Known rows, with every step that occurs
dafup kezuf pere talut: [ -8  16  23 -16 -23 -15 -32 -34 -14 -16   7 -17 -12   9   5   6  -7  15
  28 -23 -24  -1  -7   3   5   0   7   7 -14  -9   2 -13]
kezuf pere: [  4 -17  14 -14  -4 -11 -28   8 -14 -11   4 -23  -2  -6   0   7  11   6
   7   4 -17   1  -7  -2   2  -6  17   3  -9  -9 -11 -30]
dafup kezuf vovor bafid: [-12 -39   4  -9  -9 -11  -9 -31 -14   7   2 -34 -16 -22  -9  -1   1  19
  45 -17   1   2  -1 -10 -14   7  11 -15 -14 -23  -2  30]
dafup kezuf pere bazov nuli: [  1 -18  12 -11 -12  -6 -13 -35  27 -17  11 -25  -4   7   5   0   3  19
  33 -45 -10  -5 -18  -1  -6  15  10   4 -12 -67   9  21]
talut vebi kino: [ 10  -8  15  -5   9 -15  -8  38  -3 -43  60 -13  -9   1  15  13  23  -9
   5  28   9   0  -6   8  15 -12  22  21 -11 -10 -23 -17]
talut pere kezuf vovor bafid: [ -2 -40 -45 -16   7  -3 -12   6  18   5   1 -27  -9 -41 -15   4 -25  30
  62  -7 -12 -24  -8   1 -12 -26  15 -13  -8 -18  -6  48]
vovor bafid: [ -6 -41  10  -5   0  -8 -11   2 -17  -1   9 -22 -16 -36 -14   0   3   8
  19   2  33   8  -7  -9  -2 -10  12 -10  -9 -26 -19  -3]
kezuf pere talut vebi bazov nuli: [  8  17   1  -2  -1  -9  -5   1   6 -14  65  -5  -4  -1   9  10  26  -5
  27  -1 -13  -3  60   2  20 -14  18  13  -9 -63  -8  -6]
bazov pere talut: [  3  10 -15  -6 -10  -9  24   2 -21 -16  16 -13 -13   1  -3  10  -2   6
  10  -2  -2   0  -8  29   8  -9   9   6 -10  26 -15  14]
vovor bafid pere: [ -7 -53  -7   5 -20 -13  15   5 -22   3 -33 -18  -9 -34  -9  -3   2   3
  13   5  36   1 -11 -16  -9 -12  18 -11 -11  -3 -17  -6]
kezuf vovor: [  2 -17 -14 -10  -4 -11 -10  10 -16  -3   7 -36  -3  -7  -5   9  11   1
  15   1 -16   0  -5  -4 -12  -4  15  -2  -7  -7 -16  25]
bafid pere talut vebi: [ -2  14 -12   8 -24 -15   8   7 -22 -16  30  -1  -5  -1  12  11  12 -28
   6   5   9  -2  -8   8  11 -21  15   5 -16  16 -13   3]
nuli bazov pere talut vebi kino: [ -1  15  -9   5   3 -13  41  26  -9 -47  68  -6 -10   3  12  16   9   5
  17  27 -15   4   3  41  22 -14  10  14  -8  24 -16 -36]
pere talut: [ -1  15   5 -10 -14 -12 -18   0 -19 -15  12 -17 -13  -1  -2   8  -6  -2
  10  -4   7   2  -5   3   7 -14   7   6  -8  -9 -20   8]
nuli bazov pere kezuf: [  1 -19  -8   2  -4  -9  40   4   5 -16  14 -20  -3   1   2   8  -9  14
  36 -16 -33  -8  -4  34 -10 -13  11  -1  -7  22  -2  -1]
bafid pere: [  4 -27  -9   2 -22 -16   9   8 -26 -10 -32 -23  -3  -4   3   2   9  -6
  -5   1  12  -3  -8  -9  -9  -9  19   4 -15  11 -15  -4]
kezuf vovor bafid vebi: [-11 -59 -11  -3  -4 -14 -15   7 -20  13  67 -32 -15 -36   2   3   8  12
  31   4   6  11 -11 -11 -17 -10  10 -21 -17 -10 -11  22]
bazov pere: [  6 -20 -10  -8   3  -8  30   7 -23 -13  13 -23  -9  -1  -1   7   9   7
   3   2   1   0 -10  27   0  -4  14   3  -6  25 -13   7]
pere kezuf vovor: [  6 -16  -8  -6  -8  -9 -13   9  16  -5   7 -31   0  -5  -5   7  -6  -3
  44 -16 -33  -3  -3  -2 -17 -15  16   2  -9  -6  -4  52]
vebi kino: [ 10 -18  10 -10  -2 -16 -10  32  -7 -40   2 -21 -14  -4   4   7   5  10
   1  19  10  -1  -6   0   0  -8  19  23 -11 -11 -22 -10]
bazov nuli: [  7 -20  -5  -9  -3  -8  -2   0  -9 -16  10 -23 -10  -5  -1  -2  12   4
   5 -25  10  -2  -4  -8  -3  -6  16   4  -6 -67 -17  11]
kezuf pere bazov nuli: [  6 -22  -1 -10  -4  -3 -14   4  25 -16  10 -22   1 -11  -4   0   7   9
  21 -25  -4  -2 -20  -5  -3  -1  16   3  -8 -67  -6  16]
talut vebi: [  7  -7  12   0   5  -9  -9  11 -16 -17  67 -14  -7   1  12  13  27 -20
   5   7   7   1  -8  12  12 -13  16   1 -13  -8 -17  -5]
talut pere: [  7 -10 -28 -24   8 -10 -15  10 -16 -18   5 -24 -11  -9  -2  10  -3  25
   6   6   4 -25  -9  15   3 -14  13   1 -11  -7 -14  -5]
talut pere kezuf vovor bafid vebi: [ -4 -53 -45 -12   3  -8 -18   7  15   8  66 -25 -14 -38   6   5 -21  33
  60  -6 -13 -20 -13   2 -17 -26   8 -18 -17  -6   1  48]
talut vebi bafid: [ 13 -11  12   0   9   5 -10  10  10 -14  64 -12   7   3  -9   7  19 -13
   8  14   6  -9 -37  10  15 -10  16   5 -15  -7 -23 -10]
vebi bafid vovor: [ 10 -29  43  -7  -8  -3 -15   5   2 -19 -12 -16   6   1 -24   0   3  11
 -19   1   6 -13 -43  11  -9  -5  18   6 -19  -2 -20  -8]
dafup kezuf: [  0 -13  20 -12  -8 -16 -14 -28 -17 -16   9 -23 -15  11  10   5   6  11
  15 -23   3  -3  -5   6  -3   5  12   5 -14 -10  -3   6]
kezuf pere talut vebi: [ -2  20  10  -7  -5  -6 -29   6 -12 -17  66  -7  -6  -2   9  14  15 -18
  18   9 -20   4  -7  12  21 -18  12   4 -12  -5 -11 -23]
nuli bazov pere: [ -2 -22 -11  -2   1 -12  43   5 -25 -14  12 -27  -7   0  -1   8   8  18
   9   1 -16  -2  -1  31  -5   0  10  -7  -7  20 -11 -30]

Rows
[ -7 -60 -42   9 -19  -3  30  -1  22  13 -31 -27  -2 -44 -17  -8   0   4
  37 -22  25   2 -19 -23 -20  -3  19 -17 -10 -57 -10  60]
kezuf vovor bafid pere bazov nuli
[  9  22  -7   3  -2 -12   9   1   2 -16  71  -4 -10   2  11  10  24 -13
  23  -7  14  -2  61   7  19 -15  16  12  -9 -64 -15  21]
pere talut vebi bazov nuli
[  8  21   7   0  -2   4 -15   2   9 -16  68  -6   2   2 -13  11   6 -16
  14  10   6  -7 -32  16  23 -17  10   6 -15  -5 -21  -1]
pere talut vebi bafid
[  4  -4 -14   0 -11 -24  33   6 -19 -10  79 -15 -18   5  22  11   9  15
  17  12   1   2  46  31   3 -10   7   8 -18  38 -10  24]
bafid vebi bazov pere talut
[  5  23  14  -4  -3 -11 -15   9  -6 -15  66  -7  -1   0  13  18  20 -11
  26  20 -14   1  56  11  22 -14  16  11 -13  -6  -8 -20]
kezuf pere talut vebi bazov
[ 11 -29  -8   9 -20   3  16   4  31 -10 -30 -20  16  -5 -19   1  -7   0
   8   1  24 -14 -51  -1  -7  -3  19   2 -17  10 -18  21]
vebi bafid pere bazov
[ -3 -17  30 -17 -10 -15 -29 -28 -16 -13   2 -24  -8   9   8   5   8  17
  20 -18 -22  -3  -8   2  -6   9  11   5 -17  -9   5 -22]
dafup kezuf pere
[ 10 -29  -4   8 -22   1  10   5  32  -7 -30 -14  14   0 -16   0 -16  -3
  25 -12  -4 -21 -42  -5 -12 -18  20   8 -17  14 -13  21]
vebi bafid pere kezuf
[ -7  25  26  -8 -10 -12 -30 -29 -11 -19  66  -6  -9  12  20  13  13  -6
  30 -13 -23   0  -6  15  18  -4   7   8 -16  -5   4 -16]
dafup kezuf pere talut vebi
[  7 -25  -6   7 -25 -16  10  10   9  -9 -30 -17   2  -3   6   2  -8  -7
  26 -17  -6 -10 -10  -3 -16 -19  19   7 -13  14  -6  26]
bafid pere kezuf
[  3  10  48  -3  -7   3 -31   3   7 -22  45   4  11   3 -14   8   7  -7
  -2  13 -20 -11 -43  20  13 -16  15   8 -18   4 -13 -29]
kezuf pere talut vebi bafid vovor
[ 11 -29   9  -2  -4 -25  -4  12 -17  -9  71 -23 -13   3  26   7  20   8
   8  12  11   4  50   1  -6  -6  13   5 -20   0 -11   7]
bafid vebi bazov
[ -3 -15   1 -13  -9 -17 -13 -28 -16  -5   5 -35  -9   8   3   6   8  13
  27 -22 -21  -3  -3  -1 -15  11  12  -2 -15  -7  -1  31]
dafup kezuf vovor
[-15 -55   2  -6 -10 -19 -17 -29 -18  10  64 -33 -23 -22  14   1   7  21
  43 -18   0   8  -9  -9 -20   5   3 -20 -24  -8   3  30]
dafup kezuf vovor bafid vebi
[ 12 -19  -2  17 -12   1  13   9  37 -11  28  -4  17   5  -5   6   2 -24
  27  -3  -6 -19 -43   8   0 -22  23   8 -19  17 -10  16]
talut vebi bafid pere kezuf
[  9  11 -14  -4  -7 -16  39   6 -17 -13  16 -15 -13   4  -1  12   4  12
  17  11   5  -2  54  29  10  -9  14  10 -10  24 -14  23]
vebi bazov pere talut
[ -6 -41 -10  -6   0  -7  -9   5 -14   9   2 -34  -9 -36 -19   2   5   6
  30   6   7   7  -2 -14 -11  -7  15 -18  -8 -23 -16  23]
kezuf vovor bafid
[ -2  13   9 -13 -16 -11 -33   2 -14 -14   8 -17  -7  -3  -4   9  -3   3
  14  -3 -18   2  -5   0   6 -13  10   6  -9  -8 -11 -19]
kezuf pere talut
[ 10 -30  -9   4 -19  -2  11   5   2  -6 -31 -21  10  -2 -18  -1   2   1
  -2   6  13 -14 -39  -6  -8  -4  20   4 -17  10 -23 -11]
vebi bafid pere
[  6   9 -21  11 -18 -17  33   2  -1 -13  30  -2  -4   0  15   6  22 -16
  16  -5  16  -8  56  -2  13 -17  20  11 -13 -43 -14  20]
bafid pere talut vebi bazov nuli
[ -6   9 -16  -3 -10 -12  35  -1 -26 -17  16 -18 -11   0  -6  10  -7  16
  16  -3 -19   0   0  34   2  -8   3  -5  -7  21 -13 -21]
nuli bazov pere talut
[  8 -19  -5  -3  -5  -4   2   0  22 -18  14 -23  -6  -7  -5  -1   4   2
  15 -30  22  -4 -17  -3  -3   0  14   4  -7 -67 -11  42]
pere bazov nuli
[-15 -23 -34   5 -30 -11   8  -1 -20  14 -32 -24  -8 -39 -18   0 -10  -2
  32   2  10   4  -4 -18 -12 -16  14 -14 -13   1 -18  28]
kezuf vovor bafid pere talut
[ -3 -52  -5   9 -23 -10  12   2  11   4 -30 -11  -4 -33  -8  -4 -15  -1
  40 -14  20  -3 -13 -14 -14 -25  18  -7 -13  -2  -6  23]
vovor bafid pere kezuf
[  8  17 -10   0   3 -12  30  30  -7 -45  70  -2 -14   5  12  16  13  -6
  13  30   2   1  -9  38  24 -16  17  26 -11  27 -17   3]
bazov pere talut vebi kino
[  9 -18  -6  -5  -2  -8  27   5  11 -14  16 -21  -6   4   1   8  -6   4
  33 -15 -17  -8 -12  28  -6 -15  15   7  -8  26  -4  37]
bazov pere kezuf
[-10 -48 -28   6   0  -4  44   0  10   9   8 -30  -6 -34 -19   3 -11  22
  65 -11 -34   1   0  19 -20 -12  13 -25  -4   9  -1  22]
nuli bazov pere kezuf vovor bafid
[-15 -15 -30  13 -20  -9  12   3 -15   9  26 -11  -6 -35  -8   9   7 -21
  34   9   9   7  -5  -6   3 -21  14 -15 -13   5 -13  22]
kezuf vovor bafid pere talut vebi
[ 10 -12 -30 -18   8  -6 -10  11  11 -24   9 -22  -5 -13   0   9 -12  25
  16   2  18 -26 -20  17   4 -13  15   2  -9 -10 -12  25]
talut pere bazov
[ -9 -54 -29   4 -18 -11  14   4 -19  14 -37 -29  -4 -40 -15   0   4   4
  25   7  13   3  -7 -19 -20  -8  20 -19 -14  -2 -14  18]
kezuf vovor bafid pere
[  9  25  10   2  -1 -16  -1   8  -7 -18  70  -5 -11   1  12  16  18 -17
  20  16  11   0  57  13  23 -19  17  12 -12 -10 -17  10]
pere talut vebi bazov
[  3  11  41   4  -9   0 -15   4   5 -24  49   3   4   5 -13  10   5 -12
  -7   6   2 -10 -42  24  12 -20  14  10 -19   3 -21  -3]
pere talut vebi bafid vovor
[ -1 -57  -7   3  -5 -17  -1   8  19  13  70 -27 -10 -32   7   6  -2  14
  66  -1  -6   2  51  -8 -22 -19  14 -10 -15  -9  -3  57]
pere kezuf vovor bafid vebi bazov
[ -3 -41  -8  -2  -5  -4 -10   3  16   9   7 -28  -7 -35 -18   3 -12   4
  61 -13 -10   2  -3 -12 -16 -19  15 -11  -8 -23  -7  50]
pere kezuf vovor bafid
